Known rows, with every step that occurs:
R > L > H > K: 0.395; 0.868; 1.312; -1.482; -0.110; -0.161; -0.566; -0.293; 0.982; -0.827; -0.952; 1.654; 0.098; 2.717; 2.235; -1.755; -1.200; -1.718; -2.973; -0.920; -0.734; 0.999; 1.587
H > K: 0.727; 0.314; 1.951; -0.723; 0.986; -2.624; 0.028; -0.200; 0.187; 1.010; -0.801; 3.125; 1.015; 1.116; 1.981; -0.552; -0.091; -1.042; 1.300; 1.262; -2.373; -0.342; 0.612
S > V > C: 1.613; 0.187; -0.744; 0.579; 1.131; 0.011; -0.337; -2.388; -0.576; -2.683; -0.372; -0.498; 0.458; -2.410; 3.907; 0.991; 0.461; 2.913; 1.670; 1.493; -2.902; 1.713; -3.542
B > S > V > C > R: 1.853; -0.439; -2.723; 1.122; 0.172; -1.715; -0.237; -3.965; -0.877; -1.538; 1.328; -1.814; -1.411; -2.847; 2.881; 2.387; 3.085; 3.211; 0.245; 0.284; -1.400; -1.602; -3.731
L > H: 1.488; -0.043; 0.467; 0.187; -0.464; -1.242; -2.529; -0.420; -0.180; 0.349; -1.511; -0.474; -3.185; 1.738; 0.327; 0.058; 0.100; -0.713; -2.473; -1.417; -3.587; 2.262; 0.125
R > K > H > C > A > S: -2.779; -2.425; 1.773; -2.128; -0.283; -1.675; 2.471; 2.699; -0.105; 1.401; -1.334; 1.031; 0.325; 0.858; -1.571; 1.188; -2.824; -3.774; 0.112; -3.249; 4.063; -0.085; 2.910
S > V: 1.495; 0.062; -1.031; 0.988; 1.183; -1.417; 0.327; -1.861; -0.071; -0.277; -1.713; -0.420; -0.329; -2.014; -0.927; 0.498; -0.361; 2.301; 1.212; 1.871; -2.566; 0.883; -3.122
C > R > K > H: -1.116; -0.657; 0.720; -0.775; -0.826; -3.997; 0.074; -0.648; -0.169; 3.603; -0.625; 0.455; 1.989; -0.545; -0.307; 0.295; -2.004; 1.115; -0.086; 1.206; -2.115; -0.697; 0.698
R > K > H > C: -1.998; -0.162; -0.094; -1.580; 0.931; -3.216; 1.081; 2.354; -0.640; 2.708; 1.408; 1.321; 2.061; 0.552; 0.276; 0.271; -2.648; -1.219; 2.877; -0.301; -0.504; 3.364; 2.038
C > A: 0.600; -0.831; 2.578; 0.663; -0.398; -0.893; -0.669; -0.829; 0.623; -0.282; -1.339; -0.548; 0.815; 0.797; -1.774; -0.020; -0.809; 0.583; -0.803; 0.347; 1.998; 0.706; 0.910
R > K > H: -1.722; -0.402; 1.375; -1.807; 0.293; -2.878; 0.765; 0.586; -0.338; 1.894; -0.486; 1.695; 2.511; 0.066; 1.155; 1.121; -3.170; 0.127; 1.029; -0.814; -1.456; 1.534; 1.119
H > C: 0.863; 0.413; -1.594; 1.373; 1.276; -2.786; -0.814; 0.901; -0.620; 1.183; 0.850; -0.293; 0.286; 0.954; -0.824; -0.445; 0.464; -0.784; 2.710; 1.515; -1.232; 2.507; 1.086
C > H > K > R > L: -1.566; 0.753; 2.766; -0.286; -0.656; 4.025; 0.276; 3.052; 2.492; -0.931; 0.462; 2.849; 4.366; 2.038; -0.006; -2.375; -0.546; 0.215; -0.632; 1.731; 3.108; -2.403; 2.599
K > H > C > R > L: 0.732; 1.065; -0.885; 1.697; -0.289; -1.490; 0.970; -0.378; -0.708; -0.612; 1.560; -1.635; 4.163; -0.702; -1.871; -2.460; -1.882; 0.938; 1.917; 2.988; 3.389; -0.032; 2.027
H > C > B: -0.998; 2.309; 0.067; -0.690; 0.902; 0.908; -0.360; 1.097; -0.047; 3.357; 1.604; 0.256; 0.739; 0.652; -3.548; -1.230; -0.938; -1.976; 3.016; 0.996; -1.077; 2.336; 1.485
K > H: 1.058; 0.229; 2.183; -0.074; 0.129; -1.580; 0.391; -0.277; -1.115; -1.122; -0.221; 0.912; 1.952; -1.348; 0.695; -0.055; -2.085; 0.668; 2.291; 0.192; -0.002; 0.751; 0.496
B > S > V: 1.065; -0.226; -2.303; 0.066; 1.351; -2.159; 0.872; -2.203; -0.688; -0.914; 0.312; -0.769; -2.210; -2.117; -0.519; 2.816; 1.310; 1.750; 0.656; -1.474; -0.310; -0.174; -2.713
H > C > R > K: -1.427; -0.474; -2.973; 1.089; 0.217; -5.228; -1.028; 0.572; 0.479; 6.085; 0.535; -0.920; 0.275; 1.985; -1.826; -0.017; 0.598; -0.177; 0.328; 2.386; -3.330; 1.114; 1.262
A > S > V > C > R > L: 0.946; -0.280; -3.051; 2.203; -0.039; -0.005; 1.121; -3.656; 0.310; -3.744; -2.826; -2.394; 0.913; -2.203; 2.388; 0.918; 1.056; 1.959; -1.639; 1.394; 0.313; -4.072; -2.596
L > H > K > R: -0.098; -0.556; 2.757; -1.544; -0.607; 0.905; -1.986; 3.055; -0.355; 2.243; -0.083; 2.739; -3.047; 2.401; 1.764; -1.185; 1.973; -1.036; -0.133; -0.803; -2.974; 0.778; 0.797
C > R: 1.553; -0.040; -0.482; 2.423; -0.408; -3.567; -1.638; -2.093; -0.050; 2.039; -1.222; -1.176; 0.383; 0.157; -1.548; -0.368; 1.074; 1.632; -0.256; 3.051; -2.556; -1.496; -0.217
H > C > R > L: 0.605; 1.001; -3.024; 3.010; 0.263; -2.518; -0.371; -0.748; 0.250; 0.987; 0.775; -2.643; 2.614; 1.070; -2.688; -2.055; 0.319; 0.943; 0.324; 3.771; 1.472; 0.119; 1.858
C > A > S > V: 0.406; -2.184; 0.792; 0.406; 0.111; 0.098; 1.677; -1.547; 0.429; -1.566; -4.456; -0.815; -2.250; -1.720; -2.690; 1.443; -0.333; -0.222; -1.712; -1.139; 2.018; -2.400; -2.246
R > L > H > C > B > S > V: -1.224; 2.221; -2.992; -2.067; 0.716; 3.801; 1.156; -0.083; -0.043; 0.119; 2.379; -1.921; -2.683; -0.201; -3.601; -0.127; -0.797; -1.791; -1.306; -3.580; 2.337; 2.616; -0.696
A > S > B: 0.633; 0.033; -0.373; 2.776; -1.269; -2.052; -0.638; -0.146; -0.579; 1.782; -2.457; 0.806; -1.394; 0.088; -1.231; 0.938; 1.513; -1.667; -0.979; -2.825; -1.550; -4.417; 0.427
V > S: -0.425; -0.027; -1.868; -0.074; 1.126; -1.754; -0.602; -0.140; -1.490; 0.099; 1.119; -0.317; 0.564; 0.321; 0.402; 1.051; 0.511; 1.679; 0.627; 3.608; -3.881; 1.102; 0.708

Rows:
-0.928; -0.811; -2.428; -0.028; -0.901; -4.142; -2.576; 0.850; 0.228; 6.362; 0.148; -1.202; -3.476; 3.266; -1.461; -0.388; 0.804; -1.499; -2.818; 0.220; -5.025; 2.528; 0.985
L > H > C > R > K
1.258; 0.178; -0.983; 0.343; 0.118; -1.464; -2.288; 1.324; -0.754; 1.452; 0.566; -0.679; -3.495; 2.379; -0.530; -0.617; 0.605; -2.171; -0.574; -0.727; -2.882; 4.075; 0.776
L > H > C
-0.481; -0.639; 1.540; -1.916; -0.005; 4.896; 0.529; 1.678; 0.654; -2.633; 2.726; 3.123; -0.349; -1.266; 4.785; 1.215; 2.777; 1.295; 1.066; -1.115; 1.089; -2.403; -2.069
B > S > V > C > H > K > R
-1.040; 0.725; 1.336; -0.220; 0.573; 0.773; 0.695; 2.199; 0.551; -0.016; 0.403; 2.256; 3.367; 1.652; 1.141; -1.604; 0.824; 1.162; 1.810; 1.806; 1.959; -0.856; 2.389
H > K > R > L
0.499; -0.988; 2.164; 2.059; -2.449; 1.006; -0.509; -0.783; -0.333; -1.052; -1.278; 0.354; -0.477; 0.017; 1.792; 0.925; 1.520; -0.977; -1.997; -3.857; 2.032; -3.603; 0.419
V > C > A > S > B
-0.577; 0.807; -1.712; 1.593; -0.718; -1.445; -1.090; -0.099; -1.962; 2.423; 2.097; 0.054; 0.443; -0.143; -0.701; 0.464; 1.393; 1.805; 0.195; 2.474; -4.146; -1.049; 0.426
V > S > B
-0.890; -1.163; -1.569; -1.825; -0.085; -2.241; 1.479; -2.500; -1.126; -0.022; 1.879; -0.350; 0.234; -3.330; 4.319; 3.116; 0.045; 2.697; 0.597; -1.430; -0.576; -0.940; -2.917
B > S > V > C > R > K > H
-0.296; -1.397; -0.214; 0.321; -0.930; 1.189; 0.169; 1.077; 0.739; -1.917; -2.008; -2.183; -2.442; 2.998; -2.552; -0.953; -0.852; -3.827; -4.674; -3.595; 5.008; 0.652; 2.930
R > L > H > C > A > S
1.757; -0.324; -1.763; 1.544; -0.961; -2.581; -2.883; -0.019; -0.506; 3.435; 0.204; -2.193; -3.879; 1.873; -2.208; -1.364; 1.588; -1.179; -2.029; 1.323; -3.794; 1.531; 0.275
L > H > C > R
0.928; 0.393; 0.692; 0.093; 0.746; -1.797; 0.630; 1.301; -1.674; -0.282; 1.499; 0.550; 1.644; -0.927; -0.116; -0.857; -1.662; -0.853; 4.108; 0.806; 0.969; 2.188; 1.465
K > H > C
-0.797; 1.746; -0.888; -2.456; -0.052; 1.563; -1.259; 1.342; -0.591; 2.680; 3.039; -0.511; -4.739; 1.817; -2.723; 0.557; 0.589; -4.004; -0.844; -4.596; -0.488; 2.728; 1.440
L > H > C > B > S
-0.965; 1.725; -2.415; -1.698; 1.749; 1.316; 1.494; -0.044; -0.547; 2.029; 2.759; -0.507; -1.902; -1.994; -3.874; 1.263; 0.184; -1.068; 3.076; -1.304; 0.452; 1.554; -1.553
H > C > B > S > V
0.270; -2.253; 1.478; -0.651; 0.237; 0.613; 3.449; 0.414; -0.984; -1.860; -1.784; -0.298; -1.175; -2.743; -2.903; 0.306; -2.067; -1.516; 1.676; -1.279; 4.720; -0.794; -1.033
K > H > C > A > S > V
-1.048; 2.036; 0.893; -2.826; 0.582; 1.234; 1.559; 1.458; -1.509; 0.964; 4.192; 0.958; 0.470; -1.282; -2.278; 0.414; -1.625; -2.847; 3.912; -2.949; 3.258; 1.110; 1.998
K > H > C > B > S
0.544; -0.067; 1.293; -2.093; 0.477; 2.465; 0.879; -1.350; 1.407; -3.523; 1.633; 3.207; 0.018; -1.377; 5.456; 1.631; 0.709; -0.335; -0.594; -1.576; -0.042; -1.919; -2.684
B > S > V > C > H > K
1.230; 0.550; -1.095; 1.766; -1.515; -1.173; -2.282; -2.210; 0.726; 0.404; -1.331; -2.596; -0.696; 1.812; -1.168; -1.555; -0.110; 0.938; -4.771; 0.842; -1.029; -0.254; 0.706
C > R > L > H
-0.812; 0.698; -0.485; 1.720; 0.165; 0.857; -0.540; 1.827; 0.065; -0.875; 0.306; -1.049; 2.984; 0.929; -0.865; -0.869; 0.783; 2.696; 1.147; 1.432; 2.407; 0.298; 1.975
K > R > L
1.043; -1.372; 0.359; -0.694; 0.289; 0.984; 0.771; -2.861; -0.194; -3.944; 1.219; -1.238; -1.134; -2.036; 2.645; 2.662; 1.306; 2.261; -0.456; -2.489; 3.379; 0.555; -2.646
B > S > V > C > A
-0.957; -0.116; 3.820; -0.565; -0.649; 2.900; -0.818; 3.579; 1.669; 1.140; 0.157; 3.730; 1.440; 1.670; 0.274; -1.392; 0.604; -0.350; 0.571; 1.604; -0.156; -2.193; 1.433
C > H > K > R
-0.243; 2.094; 0.688; -1.403; 1.002; 3.862; 0.031; -2.042; -0.087; -0.524; 0.308; -0.015; 0.932; -2.814; 1.468; 0.179; -1.100; 1.473; 2.199; 0.974; -2.988; 1.468; -3.185
S > V > C > B
-0.532; 0.410; -1.634; 1.080; -0.295; 1.866; -1.602; 3.821; -0.333; 0.236; 1.769; -1.874; -1.026; 2.772; -1.443; -2.113; 1.227; 0.009; -0.154; -0.265; 1.560; 3.670; 2.541
K > R > L > H > C
0.699; -1.078; -1.640; 0.830; 1.111; -1.576; 1.267; -1.425; -0.356; -0.989; -3.995; -0.270; -2.403; -2.061; -1.009; 1.881; 0.448; -0.265; 0.012; -0.477; -2.044; -2.341; -2.784
A > S > V
0.971; 0.494; 0.544; -0.160; -1.142; -1.047; -1.157; -1.661; 1.118; 1.125; -1.262; 0.482; -0.348; 2.420; 0.826; -2.332; -0.052; -0.814; -4.161; 0.992; -1.470; -1.434; 1.021
C > R > L > H > K
-1.044; 0.615; 1.978; -0.722; -0.081; 6.662; 0.978; 1.563; 2.064; -4.127; 0.980; 2.373; 4.006; -0.661; 4.216; -1.805; 0.014; 2.637; 0.279; 2.360; 2.161; -1.448; -1.178
S > V > C > H > K > R > L
-0.830; 1.619; -1.010; -1.799; 1.184; 1.510; 1.335; -1.754; -0.263; 1.140; 0.803; -0.147; -1.553; -2.382; -2.916; 2.010; -0.374; 0.476; 1.192; -1.962; -0.164; -0.313; -2.373
C > B > S > V
1.321; 0.150; -0.202; 1.322; -0.221; -2.759; -0.014; 0.115; -1.341; 1.783; 1.489; -0.674; 1.246; -1.165; -1.845; -1.798; -0.777; 0.105; 3.040; 2.846; 0.201; 0.133; 0.919
K > H > C > R
-1.304; 0.887; 3.054; -0.435; -0.849; 5.663; -0.347; 2.521; 2.049; -3.558; 1.776; 2.982; 5.049; 1.710; 4.928; -1.933; 0.312; 1.108; -0.295; 1.307; 2.879; -1.665; 2.184
V > C > H > K > R > L
0.513; -1.709; 2.218; 0.250; -0.667; 0.503; -0.261; -0.751; 0.239; -3.739; -2.268; -0.159; -0.320; 0.504; 2.793; 1.633; 0.728; -1.408; -1.767; -2.538; 2.174; -1.588; 0.837
V > C > A > S
0.879; 0.729; 1.755; 0.847; -0.731; 2.135; -1.999; -0.419; 1.351; -3.328; 0.416; 0.656; 2.363; 0.579; 3.694; 0.143; -0.490; 0.460; -1.287; 0.362; -1.266; 0.050; 0.171
V > C > H
-2.431; -2.820; 0.602; -2.280; 0.293; -0.650; 3.893; 1.516; -0.047; 1.011; -1.991; 0.469; -0.605; -1.625; -2.403; 1.395; -2.961; -2.263; 0.514; -2.264; 3.226; 0.151; -0.447
R > K > H > C > A > S > V
0.248; -2.120; -0.715; 0.524; 0.775; -0.101; 2.045; 0.029; 0.037; -0.541; -2.493; -1.166; -2.511; -1.127; -3.593; 0.662; 0.053; -1.626; 0.257; -0.610; 2.816; -0.606; -1.413
H > C > A > S > V
0.811; 0.973; -1.611; 2.862; -0.408; -2.426; -0.852; -2.511; 0.960; 0.056; -1.035; -2.261; 2.996; 0.415; -1.812; -1.164; -0.180; 2.246; -1.480; 3.113; 0.575; -1.644; 0.954
C > R > L
1.427; -0.724; -2.569; 1.140; -1.176; 1.196; -0.517; -3.393; 0.187; -3.566; -3.177; -2.792; -2.815; -1.080; 2.763; 0.317; 1.187; 0.774; -4.948; -0.977; -1.354; -2.628; -2.801
A > S > V > C > R > L > H
1.158; -1.003; 1.616; 0.093; 0.215; 1.668; 0.231; -2.487; 0.201; -3.294; -0.747; -1.074; 0.486; -1.971; 2.046; 0.541; -0.405; 3.095; 0.127; 0.766; 0.965; 1.636; -3.022
S > V > C > A
-2.334; 2.244; 0.017; -1.040; -0.702; 5.570; -1.365; 4.147; 0.117; 2.420; 2.413; -1.240; -0.563; 2.462; -3.984; -2.888; -0.165; -1.241; 0.326; -0.941; 1.814; 3.367; 2.954
K > R > L > H > C > B
-0.647; -1.477; 2.343; -1.288; -0.288; 5.246; 0.964; 2.231; 1.139; -2.621; -1.486; 3.523; -0.729; -1.111; 4.384; 0.633; 1.899; -0.591; 0.169; -0.308; -0.525; -4.632; -2.141
A > S > V > C > H > K > R
